Each row was made from one small tree. The marks that hang from a mark follow it in brackets, in alphabetical order. Every link used is in the known rows. Write each row's tree.
Known rows:
A[E K]: [ -3.9   0.8  10.8  -7.2  -1.7 -59.2  23.3   6.0 -25.1 -34.4  13.8  39.9
  45.4  -7.3  28.4 -50.6  -8.8  25.3]
F[B L M]: [ -4.5  24.0  -8.9  17.4  -4.2 -29.7  27.8 -12.2 -16.5 -20.2   1.0  33.3
 -23.2 -15.2  -7.2  21.6 -43.7  11.8]
L[F[B[E[A]] M]]: [ 19.0  12.0  -0.5   4.6  -1.2  -9.6  26.4 -16.9  -9.2  -0.1   0.5  22.4
 -60.2 -25.2 -39.8   2.9 -19.0   6.9]
M[F[B]]: [-10.9  14.8 -42.3  19.3  15.8 -26.2  26.8  -1.6  -6.9  -3.1   5.1  31.3
  47.3  -7.4 -17.4   7.9  -4.5  10.2]
A[E]: [-12.2  13.0  -4.3   0.7  -8.0 -47.8   9.9   8.1 -17.6 -25.6   5.6  24.8
  37.9  -3.2  15.7 -36.6 -11.7  19.9]
A[E[B S] K]: [  9.2  13.2   2.9  -6.0  -4.0 -57.8  18.7  22.7 -30.5 -35.8   0.3 -30.8
  48.8  -7.4   8.8 -45.5  23.3  28.9]
F[L]: [-13.7  17.7   2.7   8.6   1.4 -24.2  26.3  -9.1 -32.3 -26.2  -2.5  25.9
  34.2  -5.9  52.0  -4.5 -22.2  21.0]
M[F[B[E[A[K] S[H]]] L]]: [ 15.2   5.8  16.7 -11.6  19.8  20.8  31.9 -34.1 -42.6 -11.2 -25.8 -21.6
   3.9 -23.4  11.4  23.5  16.1   6.1]
F[B[E[A[K] S[H]]] L M]: [ 15.8  17.4  39.8 -13.0  -2.5  11.7  36.2 -32.3 -44.0 -23.1 -17.9 -14.6
 -45.5 -25.3  -3.5  12.8 -16.0   5.9]
F[B[E[A S[H]]] L M]: [  6.1  28.3  25.0  -5.0 -10.6  22.8  22.7 -28.6 -35.6 -14.4 -25.2 -29.9
 -52.7 -20.1 -18.5  25.6 -17.3   0.1]
E[A B S]: [ -3.3  29.0  -7.5   6.9  -4.6  -1.2  24.2  19.5 -32.1 -16.6 -20.5 -38.0
  41.9   4.9   5.9 -35.1  27.7   8.9]
A[E[B S[H]] K]: [  3.8  19.2  23.5  -5.8   8.3 -31.8  15.8  21.0 -18.8 -30.1   0.4 -32.0
  45.1   4.5  -9.1 -41.4  19.1  22.9]
E[A]: [-14.7  17.7   1.6   4.8  -1.2  -2.5  28.7   2.2 -26.5 -15.0  -6.5  32.1
  39.3   4.9  26.2 -43.4  -5.2   2.5]
K[A[E[S]]]: [-15.9  17.2  41.9  -4.4 -24.0 -54.0  11.2  19.5 -27.4 -27.9 -17.0 -20.9
  36.5  -5.0  12.3 -16.5  -6.7  22.1]
B[E[A[K] S]]: [  3.7   7.8  17.3 -15.9 -11.1 -12.8  40.9 -14.0 -60.0 -31.8 -10.1 -17.5
  35.5 -15.4  41.4 -42.9  16.9  20.6]
L[F[B[E[A[K] S[H]]] M]]: [ 28.1  13.5  38.9  -7.7   8.7   4.6  34.3 -15.4 -16.1  -6.9  -3.6  -2.7
 -46.6 -22.8 -53.3  12.2 -10.0  12.5]
M[F]: [-19.4   8.6 -27.3  15.1   8.5 -27.7  27.3   3.0 -16.4  -5.4   1.1  20.5
  72.7  -6.3  23.2  -0.1  -5.3  17.6]

Which tree is each row?
[ 14.3  15.8 -12.7  12.3   0.3 -35.8  27.2 -16.5  -3.6  -7.3  16.2  20.2
 -43.8 -26.6 -44.0  15.2 -28.8  21.4] | L[F[B[E] M]]
[ -0.6  13.5  38.6 -16.4   3.7  12.4  37.2 -16.4 -48.5 -25.3 -11.7 -17.4
  31.9  -3.8  24.3 -39.3  11.9  13.7] | B[E[A[K] S[H]]]
[ -7.8  19.3  41.8  -8.4   8.9  11.1  36.5   4.5 -33.1 -21.7 -12.3   4.8
  52.4   6.6  11.6 -31.4   3.1   8.1] | E[A[K] S[H]]
[ 23.1  20.1   1.0   0.5 -13.1  -8.2  23.1 -12.1 -19.6  -6.7 -12.3 -19.1
 -51.7 -31.1 -47.0  21.0  -7.3  13.7] | L[F[B[E[A S]] M]]
[ 10.8  23.3   4.8  -2.7 -23.1  -1.6  24.9 -30.0 -46.2 -21.1 -25.2 -29.7
 -51.2 -31.6  -0.8  21.8 -13.1   9.2] | F[B[E[A S]] L M]
[ -4.8  12.9 -32.6  15.7  16.4 -19.7  22.4 -14.9 -16.2  -6.8  -4.9  25.4
  27.5 -16.3  11.7  34.2 -12.0  11.7] | M[F[B L]]
[  6.3   5.2 -23.7  -1.1   9.4   6.4  23.2 -35.6 -35.2  -3.2 -21.0   6.7
  -9.2 -26.1  25.1  12.9   8.3   1.3] | M[F[B[E[A]] L]]
[ -5.3   9.9 -43.9  10.7  10.1 -25.1  27.3 -23.3 -22.4  -5.9   4.4   8.6
  29.0 -20.0  -8.6  -0.1   4.1  15.4] | M[F[B[E]]]
[  6.7  20.0 -11.2  22.2   6.4 -36.7  26.9   4.0   9.7  -3.4  17.2  44.7
 -24.3 -15.4 -55.1  22.2 -37.0  17.6] | L[F[B M]]
[ -0.7  17.6  -9.6   4.8 -12.6  -8.9  33.3 -22.9 -27.2 -12.1  -1.7  20.1
 -38.2 -16.5 -20.0 -22.4 -18.4  -0.2] | F[B[E[A]] M]
[  1.1  10.3   3.3   2.8  15.5 -13.7  40.6  10.7 -29.5 -20.1   1.5  20.8
  43.0   7.2  26.9 -73.3  16.1   7.5] | E[A[K] B]
[ 19.0  23.4  -9.9   8.7 -11.8 -35.2  23.8 -13.3 -15.4 -12.2   3.7 -21.5
 -36.3 -31.9 -52.9  34.2 -15.6  29.2] | L[F[B[E[S]] M]]
[ 18.3   2.6  -7.9 -12.1   5.2  -4.3  34.6 -33.7 -53.2 -16.6 -23.4 -21.6
   6.6 -35.4  28.4  21.3  19.4  13.9] | M[F[B[E[A[K] S]] L]]
[  1.0  23.6  29.7  -6.3  17.3  12.0  34.1  14.8 -29.4 -19.5 -11.7 -25.1
  47.4  12.2  -0.5 -47.3  25.0   5.1] | E[A[K] B S[H]]
[ -5.1  19.8   2.5  -8.4 -19.0  -2.2  27.4 -12.3 -51.4 -21.9 -19.2 -32.1
  28.8 -12.0  28.9 -28.6  16.9  16.1] | B[E[A S]]
[ -9.5  25.4  23.8  -6.9  -6.1  22.7  24.0 -11.4 -41.6 -16.6 -21.0 -34.4
  24.5  -2.0  12.4 -24.2  11.8   6.0] | B[E[A S[H]]]
